Each row comes from the steps of one walk. Every step used is in the known rows, and no mark comes twice. Write the walk behind each row, first mark first.
Known rows:
lised -> vofel -> rosusu: -0.38 -0.57 0.55 -0.22 0.92 3.31 -0.71 -0.50 -0.64 -2.09 1.02 -1.62
 -3.29 -0.73 0.25 -1.59 0.74
sazu -> lised -> vofel -> lipu: -0.58 -0.79 0.35 0.75 -1.45 -0.95 -0.19 -2.81 0.02 -0.16 0.99 1.66 -0.04
 0.87 0.93 -2.38 0.91
vofel -> lipu -> sazu -> lised -> kozasov: -1.35 -2.45 1.37 1.19 -1.49 -1.31 3.95 -5.07 0.80 2.02 0.90 -0.33 0.55
 2.57 1.42 -2.93 2.21
vofel -> rosusu: -0.19 -1.15 0.69 -0.40 0.85 2.92 1.16 -1.40 -0.63 -1.45 0.25 -3.38 -2.18
 -0.22 -0.81 -1.50 1.08
rosusu -> kozasov: -0.33 -2.90 1.92 -0.37 -1.35 -0.45 1.20 -1.23 0.10 -0.65 -1.54 -1.87
 -0.40 -0.51 0.80 -0.40 2.12
rosusu -> kozasov -> lised -> vofel -> lipu -> sazu: -1.04 0.00 2.60 0.76 -1.77 -4.30 -0.51 -1.57 0.91 0.78 0.87 1.46 0.43
 0.09 1.11 -1.07 2.35
sazu -> lipu -> vofel -> rosusu -> kozasov -> lised: -0.23 -1.86 0.98 0.33 -2.82 -0.80 1.57 -1.41 1.22 -1.69 -1.41 -1.68
 -1.29 1.29 -1.07 0.08 0.87
lipu -> sazu -> lised -> vofel -> rosusu: -1.45 -1.20 0.05 0.02 0.70 -1.37 1.86 -4.45 -0.85 0.92 1.41 1.38 -3.43
 1.85 1.06 -1.92 0.80
lised -> vofel: -0.35 -1.40 1.07 0.60 -0.35 1.95 -0.32 0.81 -0.96 -0.79 0.15 -0.54 -2.39
 -1.00 1.53 -1.55 1.58
kozasov -> lised -> vofel -> rosusu: -0.24 0.18 1.48 0.18 0.43 2.97 -1.83 0.22 -1.70 -1.60 0.66 -2.14 -1.92
 -1.10 -0.11 -0.89 1.85
lipu -> vofel -> rosusu -> kozasov: -0.51 -2.38 1.23 -0.69 -2.12 -0.93 0.83 -1.51 0.52 -1.47 -0.53 -2.56
 -2.80 -0.58 -0.45 -0.62 0.50
lipu -> sazu: -1.04 -1.64 1.05 0.69 0.10 -0.73 3.29 -0.99 -0.36 1.87 0.00 -1.65 -2.09
 0.78 0.67 -1.79 2.08
vofel -> rosusu -> kozasov -> lised: -0.14 -1.40 2.34 -0.79 -0.65 0.99 -0.25 -1.89 -0.97 -1.46 -0.89 -3.38
 -0.06 -0.69 -0.72 0.23 2.41
sazu -> rosusu: 0.76 -2.28 0.83 0.43 1.03 -0.43 0.64 -0.28 -0.35 -0.41 -0.39 -1.55 -0.03
 -0.25 -0.75 -1.49 1.97
vofel -> lipu -> sazu -> rosusu: 0.05 -0.65 0.54 1.19 0.79 -4.54 2.04 -1.91 1.44 1.46 1.51 0.03 0.40 1.16
 -1.22 -2.80 1.51
kozasov -> lised -> vofel: -0.22 -0.76 1.90 1.03 -0.76 2.20 -1.49 1.46 -1.67 -0.46 -0.20 -1.28
 -0.62 -1.26 0.93 -0.83 2.82
vofel -> rosusu -> kozasov: -0.19 -1.94 1.71 -1.13 -0.05 0.82 0.95 -2.55 0.13 -1.77 -0.58 -2.50
 -1.51 -0.26 -0.18 -0.45 1.18
sazu -> lipu -> vofel -> rosusu -> kozasov: -0.36 -2.37 0.37 -0.03 -2.25 -0.82 2.73 -1.96 2.15 -2.00 -0.91 -1.13
 -2.77 1.66 -0.39 -0.67 -0.09
lipu -> vofel -> rosusu: -0.51 -1.76 0.28 0.19 -1.17 1.14 0.97 -0.12 -0.40 -0.91 0.14 -3.56 -3.64
 -0.45 -0.86 -1.57 0.25
vofel -> lipu -> kozasov -> lised: 0.39 -1.22 0.93 1.87 -1.39 0.10 -0.67 0.96 0.63 0.07 -0.23 -4.65 0.56
 0.20 -1.35 -1.66 2.24

Write each row's walk:
0.27 -1.15 0.46 0.95 0.39 2.63 -2.79 1.00 -0.88 -1.56 0.42 -4.12 -3.04
 -0.22 -0.43 -0.97 1.60 | lipu -> kozasov -> lised -> vofel -> rosusu
0.89 -0.33 2.14 0.66 -1.04 -3.51 -3.23 -0.92 0.51 -1.46 0.28 1.30 2.56
 -0.88 -0.38 -0.89 2.16 | sazu -> rosusu -> kozasov -> lised -> vofel -> lipu
-0.23 -1.68 2.64 0.18 -1.84 -0.05 -1.95 0.08 -1.11 -1.14 -1.07 -0.43
 -0.01 -1.31 1.35 0.20 2.97 | rosusu -> kozasov -> lised -> vofel
0.00 -2.65 1.40 -0.01 0.43 -5.21 2.13 -2.93 0.64 1.37 -0.50 0.62 -0.17
 0.97 0.04 -0.96 2.28 | lipu -> sazu -> rosusu -> kozasov
0.78 -2.95 1.57 -0.34 0.06 -2.65 0.30 -1.49 0.17 -0.75 -1.33 -0.61 0.66
 -0.31 -0.29 -0.48 2.18 | sazu -> rosusu -> kozasov
-1.11 1.06 1.55 1.60 -0.91 -2.12 -0.27 -0.12 0.18 1.32 1.69 0.60 -0.22
 0.10 0.42 -2.14 2.23 | kozasov -> lised -> vofel -> lipu -> sazu
-0.08 -2.26 -0.81 1.45 -1.39 -1.48 -0.70 -1.58 0.91 -0.18 0.57 -0.33
 -0.88 1.72 0.73 -2.36 0.63 | sazu -> lised -> vofel -> lipu -> kozasov
-0.36 -1.20 1.66 -0.83 0.12 1.08 -0.95 -1.92 0.06 -2.34 0.23 -0.59 -2.41
 -0.59 1.09 -0.60 0.77 | lised -> vofel -> rosusu -> kozasov
0.06 -1.33 1.53 0.37 -0.02 -6.77 1.62 -3.32 2.04 1.07 0.78 0.89 1.22
 1.16 -0.44 -1.88 1.67 | vofel -> lipu -> sazu -> rosusu -> kozasov
0.08 -1.25 -0.01 1.66 -0.91 0.18 -1.65 1.06 1.19 -0.95 0.95 -1.87 -1.71
 0.20 0.44 -2.58 0.72 | lised -> vofel -> lipu -> kozasov
-1.48 -2.04 0.18 0.69 -0.40 -2.18 2.32 -2.93 -0.80 2.38 0.53 2.12 -2.61
 1.79 2.17 -1.89 1.76 | lipu -> sazu -> lised -> vofel
0.36 -1.12 -0.27 1.49 0.20 3.01 -0.74 0.55 0.83 -2.24 -0.22 -2.52 -2.69
 2.07 -0.41 -1.02 0.76 | sazu -> lipu -> kozasov -> lised -> vofel -> rosusu
0.30 -1.87 0.76 1.71 -1.00 1.62 -2.09 2.36 -1.06 -0.30 -0.62 -3.28 -1.82
 -0.43 0.65 -0.94 2.58 | lipu -> kozasov -> lised -> vofel
-1.38 -2.66 0.26 0.57 -0.62 -2.49 4.19 -3.67 -0.80 2.80 -0.30 0.22 -1.31
 2.29 0.80 -1.77 2.07 | lipu -> sazu -> lised
-0.41 -1.56 -0.64 0.69 -1.46 1.38 3.23 -0.84 1.83 -1.81 -0.24 -2.00
 -3.38 1.70 -1.07 -1.66 -0.30 | sazu -> lipu -> vofel -> rosusu
0.94 -1.81 2.41 0.21 -0.54 -2.27 -2.71 -0.14 -0.85 -1.12 -0.57 0.71 1.15
 -1.06 0.43 0.05 3.06 | sazu -> rosusu -> kozasov -> lised -> vofel
0.02 -1.59 2.25 0.60 0.03 -5.04 -0.70 -1.42 -0.46 1.15 -0.08 1.71 0.25
 0.24 0.74 -0.42 3.16 | lipu -> sazu -> rosusu -> kozasov -> lised -> vofel
